Each row was made from one small tree. The marks that hang from a mark follow it in brackets, in alphabetical order. Every link used is in the known rows. Write each row's tree.
Known rows
Z{P}: [ 19 -16  -6   1   2 -12   2   8   2 -13   6  -1   1   4   9   3   4  -1
  -3 -14   5  -5  -4   1   5   2  -7 -14]
X{H}: [ 17  -2   2   6   4  -9   5  12   4 -13  13  -3   6   7   6   2   5   4
  -7  -3  18   2   5  -4  -3   3  -7  -9]
A{Z{P}}: [ 18 -25 -12   3   3  -8   3   4  -2 -14  -2   5  -1 -12   9   5  17  -7
  -3 -13 -11 -14 -12   1   0  -2  -5 -14]
T{B{L X}}: [-13   4   2   3  -5   0   3   3  -7 -11  13   3   7 -10   5 -12  -4 -13
  14   0   8 -13  10 -14  -2  -8   6 -10]
B{L T Y{W}}: [  8 -10   6  -9   9  -4  -5   1  -5  -7  12  -1   2   7   4 -15  15 -15
   6 -14  -9  -5   9   8  20  -2  19  -1]
S{X{B H}}: [  7   2  12   1   1  -2   5  11  15  -7   4   1  -1  10  13  -1 -10  10
   9   9  12   0  -2 -12  -5  -1  -8   4]
X{B{Y} H}: [ 15 -13   6   0  -1   0   7   2   2  -4  14 -10   6  10  15   2   5   4
  -3   3   5  -5  -6   2   0   6   8   0]
B{T X Y{W}}: [ 19 -24   8  -3  10   3   4  -4  -1 -10   7   0   1  -3  -1 -13  18  -4
  10 -18  -2   4  13  17   6   7  39  -5]
L{X}: [ 11 -18  -7  14   4 -12   5  16  -5 -12  11  12  -3  -6   1   7  -1  -7
  -2   0   9  -2   1   0  -6   5 -11  -3]
S{X}: [ 10  -2  10   4   3 -10  -5  11   7  -6   6  10  -2   5   5  -7  -3   3
   8   3  15  -2  11  -7   3  -1  -4   3]
B{L{X} T}: [  3 -11 -10   3   1 -17  -1  21  -3 -18  11  10   6  -5   4  -3  -1 -13
   4  -5  -6  -5  -6  -7  -4   0  -5  -3]
F{P}: [  7 -13   9  -6   8  -9   2   4   0   1  13 -11   5   5   0  -7  14 -12
  -2  -4   9 -16   7   2   3   5   6  -8]
K{S{X{B{T}}}}: [ 15  -3  23  -8   7   6 -13   3   1 -10   8  11  -6   3  15  -3  -3  -3
  25  -2  -5  -9  -8  -8   5  -1  -3  14]
K{S{X{B}}}: [ 10   1  24  -3   8   5  -9   2   0  -2   9  13 -12   3  14   1  -9  -7
  18   5   5 -11  -4  -8   6  -6 -12  15]
K{S{X{B H}}}: [ 15   5  21   3   7   9  -5   5   3  -7   7   3  -8   6  14   7  -9  11
  14   4   8  -3  -6  -9   1  -9 -14  15]
B{L}: [  0   4   3  -4  -1 -12  -3  13   0  -8  13   6   6   9   4  -7   1 -20
  -1   0   8  -7   6 -10   8  -6  -7  -5]
B{L T X Y}: [  6 -13   6  -6  -5  -5  -6   4   1 -13   9   0  16  -1   5 -19  14  -4
   9  -8  -2  -2   6   3  -1   0  35  -5]
L{X{B{Y{W}}}}: [  8 -29   0   5  10  -1  15   3  -6   0   8   6 -14  -9   6   6  -2 -13
   2  -4  -8  -6  -1  13   7   5   4   5]
G{F{P} T{B}}: [ -9  -3   9   0   5  -3  -5  -3 -16  17  10 -22   3   3   3  -1   8 -10
  16   3  -3 -19  16   9  11   9   0  -9]
T{B{L}}: [-10   8  -2   3  -4  -6  -1   7 -12  -5  18   1   3  -1  10  -6  -2 -17
   7   3   7 -17   5 -18   9  -7 -10  -7]
K{S{X}}: [ 20   0  19   8   9   0 -15   6  -2  -3   9  12 -10   1   8  -2  -2   1
  14   0  12  -3   7  -6  10  -8 -10  10]
A{Z}: [ 13 -15  -1   6   4  -5   2   3  -2  -8   8  12   1 -10   7  -1  20 -18
  -3  -2  -3 -13  -3  -7  -3  -1  -2  -6]
Y{B{L T X{H}}}: [ -6   8   7  -8   1   5   7  11   2 -25   2  -5   9   1 -10 -21  14  -3
   9  -7   8   8   7  -1  -5  -1  13 -11]
S{X{B{Y{W}} H}}: [ 11  -8  14   1  11   6   6   0   9   2   3  -6 -10   7  11  -6  -2  12
   8  -1   4   1   6   5  11  -4   9  11]
Y{B{T} W}: [  4  -4  12  -8  19   9  11   4  -8 -16   6   6 -11   4 -11 -15  22 -22
   5 -15   0   1  13  12  19   9   7  -9]
X{B{L T Y} H}: [  5  -7   5 -10  -5  -3   1   6   4 -12  13 -11  13  12  17  -6   7   0
   3   0  -8  -6 -12  -3   2   0  13   0]
Y{B{L T} W}: [ -9   6  11 -14  15   7   6   8  -8 -16   6   6  -7   5 -12 -21  17 -30
   7 -12  -4  -2  11   6  22  -3   1  -7]
G{T}: [  5  -3  -3   3  -1  -7  -8  11  -3  -7  15   8  -1   3   6  -3  11 -15
  -1   2   8  -3  14   5   4   8   2 -11]
G{F{P} T{B{Y}}}: [ -2 -14  11   5   2  -2  -8  -9 -19  20   9 -30   8   2   7  -6  14  -2
  13   4  -8 -20  17  17  16  12  17  -5]
B{X{H} Y}: [ 20 -16   6   7  -1  -1   5   3   5 -11   8 -10  12   0   5  -6  11  15
   0  -6  17   7   8   8  -8   5  26  -6]

Write each row's tree
[ 11 -17  -5   3   4  -7  11  15   2 -21   9   2   4  -3  14  10  -4   3
   2  -4  -4   0 -18  -3 -15  10  -5  -4]  L{X{B{T} H}}
[  2  -3 -10  11   0 -13   4  22   1 -15   9   2   2  -4   2   4  -8   2
  -5   2   9   3  -2  -9  -6  -8 -18   0]  B{L{X{H}}}
[ 14 -23   9  -9  -1  -3   1   0  -1  -8  13  -4   7   7  18  -7  12 -10
   4  -2 -11  -9 -10   3   2  15  22   0]  X{B{T Y}}
[-17  14   3   3  -2  -6 -12   6 -13   6  11  -5   5   5   6  -5  -4 -17
  16  10  -3 -13  18  -1  13  -2 -12  -5]  G{F T{B{L}}}
[ -8  11  10  -1   2   8  13  12   2 -19   1  -3   5  -1 -12 -18   8  -5
   3  -2  17   5  12  -2  -3  -8   2  -8]  Y{B{L X{H}}}
[-10   5   8 -10   4  -1   0  13  -8 -19   8   4   3   8  -2 -21  16 -25
   5  -4  -1  -5   4  -1  11   1   1  -8]  Y{B{L T}}
[-10  -6  -2  -2  15   4  12  16 -11 -20   4  10 -14  -6 -15 -13   9 -25
   9 -10  -8   1   7   7  13  -2  -6  -1]  Y{B{L{X} T} W}
[ 11 -16  17  -9  10   4  -1  -2   4  -4   4   2  -9   6  13 -12   4  -2
  19  -5  -9  -3   4   7  16   4  20   9]  S{X{B{T Y{W}}}}
[  5 -23  -5   1   1  -9   7  15  -1 -17   8  10  -2  -5  13   8  -3 -12
   6  -2  -9  -7 -13  -5  -9  12  -1  -2]  L{X{B{T}}}
[-14  10  11  -8  14   6   9   8  -7  -8   6   6 -14   5 -13 -19  11 -33
   1  -5   6  -2  17   6  23  -9  -7  -3]  Y{B{L} W}
[ -2  -3   1   9  -9   3   3   0  -8  -9  15 -14  10  -7  10 -11   3  11
  11   0   9  -6   9  -6  -3  -8  19  -7]  T{B{L X{H} Y}}
[ 18  -8   3   0   2  -6   4   9  10 -25   7  -4  14   0   2  -4  11  11
   7 -11  10   8   5   1 -13   6  19 -12]  B{T X{H}}
[ -5  -2  -7   5   6  -1   9  23  -5 -28   5   0   3  -3  -9  -9   9  -3
   3  -5  -1   5  -4   1  -2  -2 -10  -5]  Y{B{L{X{H}} T}}
[ -7  -8   3   7  -8   1  -1  -2 -12  -6  15  -6   9  -9   9 -16   3  -8
  14  -1   4 -13  11  -4   2  -6  21  -6]  T{B{L X Y}}
[ 20 -15  24  -2   4   8 -14  -4  -5  -7   9   2  -3   3  20  -5   4   4
  25  -2 -10  -9  -8   3   8   1  14  16]  K{S{X{B{T Y}}}}
[ 16 -29  -6   6   0  -5  10  12  -1 -16  10  -7   4  -3  15   7   4  11
   2  -3 -10  -1 -17   6 -13  12  11   2]  L{X{B{T Y} H}}
[ -5   9   4 -10  -2  -5   5  13   7  -8  12  -2   8  11  12  -1  -8 -10
  -2   5   6  -7  -7 -14  -1  -9 -11  -2]  X{B{L} H}
[ 16 -10  25   3   4   8 -11  -4  -3   1   9   5  -9   1  18  -3  -1   0
  17   5  -1 -10  -3   0   9  -4   4  17]  K{S{X{B{Y}}}}
[ -6  13  11  -6  -1  -4   1  15  14  -8   5   1   0  12  11  -8 -14   3
  10  11   8  -5  -1 -18   0 -13 -15   6]  S{X{B{L} H}}
[-10  -7  -3   0   5  -5   6  20 -10 -24   6  10  -2  -7  -7 -13  10 -20
   7  -3  -4  -3  -1   2   3   2  -8  -3]  Y{B{L{X} T}}
[ 24   5  19  11  10   2 -11   9   1  -8  10   2  -7   5   5   2  -2  18
  11  -2  18   4   4  -5   5  -9 -16   9]  K{S{X{H}}}
[ 11 -11   3  -6  -2  -9  -7   8  -1 -11  15  -3  13   9  10 -16  16 -10
   2  -7  -6  -6   2   0  10   2  18  -2]  B{L T Y}
[  7  -5   5  -1   8   3   6   4   4  -6   7  -7   4   0  -4 -13   6   4
   5 -10   8   4  16   9   8 -12  22  -1]  B{L X{H} Y{W}}
[  0 -10 -14  22  -3  -3   4  11 -15  -9  17 -12   3 -12  11   2  -3  11
   3   3   1  -8  -2  -5  -1  -6  -4  -1]  T{B{L{X{H}} Y}}
